What can hang from each mark
J210: J655
J672: J964
J655: J210 J964
J964: J655 J818 J899
J983: J899
J345: J373
J818: J373 J505 J964
J899: J964 J983
J373: J345 J818

Every row comes from one small tree of marks. The marks that hang from a mark follow it in brackets, in the order of their numbers. Every link used is in the known rows. Which tree was each row made from?
Known rows
J899(J964(J655(J210) J818(J373(J345) J505)) J983): [ 0.20  0.02  0.11  0.03  0.16  0.02 -0.43  0.20  0.21 -0.25 -0.09  0.09
 -0.44 -0.04 -0.34 -0.03 -0.72 -0.43 -0.45  0.04  0.16  0.16]
J655(J210 J964(J818(J373(J345) J505) J899(J983))): [ 0.08 -0.09  0.17  0.08  0.32  0.12 -0.34  0.17  0.16 -0.13 -0.13  0.16
 -0.41  0.01 -0.40 -0.10 -0.69 -0.31 -0.30  0.11  0.05  0.24]
J373(J345 J818(J505 J964)): [ 0.16  0.05 -0.15 -0.02  0.17  0.11 -0.27  0.20  0.16 -0.04 -0.13 -0.06
 -0.24 -0.01  0.04  0.07 -0.62 -0.34  0.10  0.05  0.06  0.07]
J818(J373 J505 J964(J655 J899)): [ 0.10  0.22  0.05 -0.01  0.18  0.12 -0.40  0.12  0.25 -0.11 -0.07 -0.04
 -0.28 -0.08 -0.17 -0.02 -0.37 -0.49 -0.20  0.06  0.06  0.19]
J964(J655(J210) J818(J373(J345) J505) J899(J983)): [ 0.10  0.01  0.21  0.03  0.17  0.08 -0.46  0.08  0.16 -0.23 -0.08  0.10
 -0.42 -0.03 -0.34 -0.06 -0.65 -0.38 -0.34  0.08  0.15  0.21]
J210(J655(J964(J818 J899(J983)))): [-0.07  0.04 -0.01  0.07  0.26  0.22 -0.08  0.23  0.18 -0.15 -0.07  0.10
 -0.26 -0.13 -0.36  0.00 -0.15 -0.33 -0.25  0.05  0.11  0.16]
J345(J373(J818)): [-0.13  0.09 -0.03 -0.03  0.11  0.26 -0.04  0.26  0.11 -0.06 -0.17 -0.04
 -0.10 -0.24 -0.07  0.06 -0.52 -0.43  0.16  0.07  0.14  0.00]
J210(J655(J964(J899))): [-0.03  0.15 -0.02  0.04  0.28  0.30 -0.04  0.17  0.14 -0.12 -0.21  0.10
 -0.12 -0.02 -0.28  0.05 -0.07 -0.38 -0.06  0.06  0.07  0.14]
J373(J345 J818(J505 J964(J899))): [ 0.09  0.03 -0.09  0.00  0.24  0.17 -0.20  0.14  0.15  0.01 -0.12 -0.04
 -0.23  0.00 -0.03 -0.02 -0.54 -0.32  0.03  0.10  0.09  0.19]
J672(J964(J655(J210) J818(J505) J899(J983))): [ 0.09 -0.01 -0.03  0.12  0.21  0.10 -0.12  0.14  0.25 -0.17 -0.09  0.20
 -0.45 -0.15 -0.40 -0.01 -0.25 -0.43 -0.39  0.17  0.05  0.18]
J672(J964(J818 J899)): [-0.12  0.06 -0.13  0.04  0.22  0.24 -0.07  0.16  0.09  0.02 -0.12  0.00
 -0.16 -0.11 -0.33  0.00 -0.13 -0.39 -0.06  0.18  0.04  0.07]
J964(J655(J210) J818 J899(J983)): [-0.10 -0.03  0.04  0.07  0.18  0.15 -0.18  0.21  0.14 -0.18 -0.09  0.20
 -0.33 -0.13 -0.36  0.02 -0.17 -0.35 -0.26  0.02  0.09  0.15]
J345(J373(J818(J505 J964(J899(J983))))): [-0.05  0.02  0.00  0.06  0.24  0.19  0.01  0.24  0.30 -0.06 -0.04 -0.04
 -0.31 -0.25 -0.04 -0.08 -0.57 -0.36 -0.15  0.15  0.16  0.22]
J373(J818(J964)): [-0.04  0.04 -0.18 -0.03  0.16  0.15 -0.11  0.32  0.14  0.00 -0.10 -0.02
 -0.19 -0.13 -0.04  0.06 -0.35 -0.38  0.11 -0.01  0.02  0.02]
J655(J210 J964(J818(J373) J899(J983))): [-0.12 -0.09  0.13  0.07  0.31  0.15 -0.17  0.28  0.15 -0.10 -0.09  0.20
 -0.36 -0.11 -0.48 -0.10 -0.41 -0.34 -0.28  0.04  0.00  0.19]
J672(J964(J655(J210) J818(J373(J345)))): [ 0.06  0.06  0.06 -0.05  0.16  0.09 -0.37  0.15  0.07 -0.20 -0.24  0.15
 -0.35 -0.02 -0.44 -0.01 -0.58 -0.54 -0.20  0.19  0.02  0.03]
J210(J655): [-0.01  0.20 -0.07  0.00  0.11  0.24 -0.18  0.15  0.12 -0.17 -0.18 -0.06
 -0.07 -0.05 -0.09  0.16 -0.17 -0.38  0.10 -0.03  0.13  0.00]
J345(J373(J818(J505 J964(J655(J210) J899(J983))))): [ 0.03 -0.01  0.06  0.08  0.22  0.11 -0.04  0.26  0.34 -0.17 -0.14  0.20
 -0.45 -0.27 -0.17 -0.08 -0.56 -0.47 -0.31  0.15  0.09  0.27]
J210(J655(J964(J818(J373) J899(J983)))): [-0.07  0.07  0.12  0.02  0.24  0.18 -0.20  0.23  0.18 -0.16 -0.04  0.05
 -0.29 -0.14 -0.43 -0.09 -0.35 -0.40 -0.32  0.06  0.13  0.17]
J983(J899): [-0.12  0.13 -0.04  0.02  0.30  0.31 -0.17  0.13  0.09 -0.02 -0.20 -0.07
  0.00 -0.01 -0.05  0.21 -0.13 -0.27  0.22  0.09  0.14  0.10]
J983(J899(J964(J655 J818))): [-0.01  0.13 -0.10  0.00  0.27  0.20 -0.27  0.22  0.15 -0.02 -0.14  0.02
 -0.15 -0.13 -0.27  0.12 -0.10 -0.42 -0.17  0.11  0.18  0.16]

Write each row's tree
[ 0.17  0.04  0.06  0.05  0.12  0.00 -0.38  0.26  0.27 -0.19 -0.03  0.09
 -0.46 -0.18 -0.36 -0.03 -0.54 -0.48 -0.48 -0.02  0.12  0.15]
J899(J964(J655(J210) J818(J373 J505)) J983)
[ 0.09  0.14 -0.06  0.03  0.08  0.15 -0.41  0.10  0.16 -0.05 -0.04  0.00
 -0.24 -0.16 -0.23  0.06 -0.19 -0.42 -0.12  0.04  0.10  0.13]
J964(J655 J818(J505) J899)
[ 0.12  0.17  0.08 -0.02  0.13  0.18 -0.45  0.06  0.09 -0.14 -0.14 -0.16
 -0.13  0.07 -0.05  0.08 -0.68 -0.35  0.10  0.04  0.14  0.03]
J818(J373(J345) J505)
[-0.01 -0.02 -0.05  0.07  0.17  0.09 -0.15  0.33  0.20 -0.19 -0.10  0.18
 -0.35 -0.15 -0.35  0.05 -0.23 -0.40 -0.37 -0.02  0.11  0.09]
J899(J964(J655(J210) J818) J983)
[ 0.02  0.04 -0.06  0.03  0.31  0.15 -0.27  0.25  0.15 -0.03 -0.24  0.19
 -0.24 -0.11 -0.35  0.10 -0.12 -0.43 -0.21  0.10  0.10  0.21]
J983(J899(J964(J655(J210) J818)))
[-0.02  0.02 -0.04  0.09  0.17  0.18 -0.24  0.14  0.18 -0.06  0.03 -0.08
 -0.25 -0.13 -0.17  0.03 -0.28 -0.25 -0.12  0.02  0.15  0.14]
J964(J818(J505) J899(J983))
[ 0.01  0.09 -0.09  0.02  0.19  0.11 -0.23  0.27  0.19 -0.17 -0.24  0.19
 -0.27 -0.05 -0.17  0.12 -0.18 -0.44 -0.06  0.00 -0.07  0.06]
J818(J964(J655(J210)))
[ 0.12  0.20  0.10 -0.03  0.21  0.14 -0.46  0.06  0.18 -0.16 -0.13 -0.05
 -0.27  0.06 -0.15 -0.03 -0.55 -0.44 -0.18  0.13  0.10  0.19]
J818(J373(J345) J505 J964(J655 J899))
[ 0.09  0.05  0.01  0.04  0.20  0.12 -0.15  0.23  0.28 -0.08 -0.22  0.20
 -0.38 -0.25 -0.18 -0.07 -0.51 -0.54 -0.19  0.15  0.03  0.26]
J345(J373(J818(J505 J964(J655(J210) J899))))
[-0.02  0.18 -0.06  0.01  0.31  0.27 -0.13  0.18  0.16 -0.08 -0.19  0.02
 -0.09 -0.05 -0.18  0.16 -0.07 -0.38 -0.09  0.11  0.20  0.16]
J983(J899(J964(J655)))
[ 0.13  0.13  0.08  0.03  0.21  0.07 -0.39  0.14  0.25 -0.12 -0.16  0.12
 -0.37 -0.06 -0.25 -0.05 -0.39 -0.50 -0.24  0.06 -0.02  0.24]
J818(J373 J505 J964(J655(J210) J899))
[ 0.06  0.00  0.13  0.04  0.28  0.16 -0.34  0.14  0.16 -0.11 -0.03  0.00
 -0.32 -0.01 -0.32 -0.08 -0.65 -0.29 -0.26  0.12  0.12  0.18]
J655(J964(J818(J373(J345) J505) J899(J983)))
[ 0.16  0.20 -0.14  0.02  0.12  0.10 -0.36  0.18  0.26 -0.13 -0.11 -0.02
 -0.25 -0.08 -0.03  0.15 -0.24 -0.44 -0.06  0.02  0.01  0.05]
J818(J505 J964(J655))
[-0.01  0.02  0.07  0.02  0.15  0.05 -0.27  0.32  0.19 -0.21 -0.06  0.13
 -0.39 -0.16 -0.42 -0.04 -0.44 -0.47 -0.44 -0.02  0.13  0.11]
J899(J964(J655(J210) J818(J373)) J983)
[ 0.25  0.16  0.05 -0.04  0.15  0.10 -0.55  0.14  0.15 -0.15 -0.16 -0.02
 -0.28 -0.03 -0.28  0.01 -0.66 -0.46 -0.13  0.08  0.08  0.08]
J210(J655(J964(J818(J373(J345) J505))))
[-0.13 -0.06 -0.02  0.01  0.30  0.21  0.02  0.23  0.13 -0.10 -0.08  0.00
 -0.24  0.01 -0.08 -0.04 -0.50 -0.23 -0.06  0.09  0.16  0.16]
J373(J345 J818(J964(J899(J983))))
[-0.12 -0.13  0.00  0.13  0.33  0.18 -0.05  0.30  0.15 -0.07 -0.13  0.26
 -0.32 -0.09 -0.41 -0.02 -0.20 -0.28 -0.22  0.04 -0.02  0.17]
J655(J210 J964(J818 J899(J983)))
[ 0.06  0.14  0.07  0.00  0.27  0.18 -0.40  0.07  0.16 -0.07 -0.14 -0.12
 -0.20  0.09 -0.09 -0.05 -0.59 -0.34 -0.05  0.12  0.08  0.19]
J818(J373(J345) J505 J964(J899))
[ 0.12  0.14 -0.12  0.04  0.14  0.15 -0.24  0.09  0.20 -0.05 -0.07  0.04
 -0.30 -0.16 -0.33  0.02 -0.17 -0.49 -0.22  0.20  0.06  0.12]
J672(J964(J655 J818(J505) J899))
[ 0.10  0.05  0.19  0.05  0.28  0.08 -0.34  0.10  0.24 -0.27 -0.15  0.11
 -0.43  0.07 -0.22 -0.06 -0.62 -0.37 -0.34  0.11  0.09  0.26]
J818(J373(J345) J505 J964(J655(J210) J899(J983)))
[ 0.11  0.05  0.05  0.02  0.17  0.11 -0.38  0.18  0.18 -0.14  0.00 -0.15
 -0.29 -0.02 -0.21 -0.03 -0.73 -0.32 -0.28  0.04  0.23  0.10]
J899(J964(J818(J373(J345) J505)) J983)
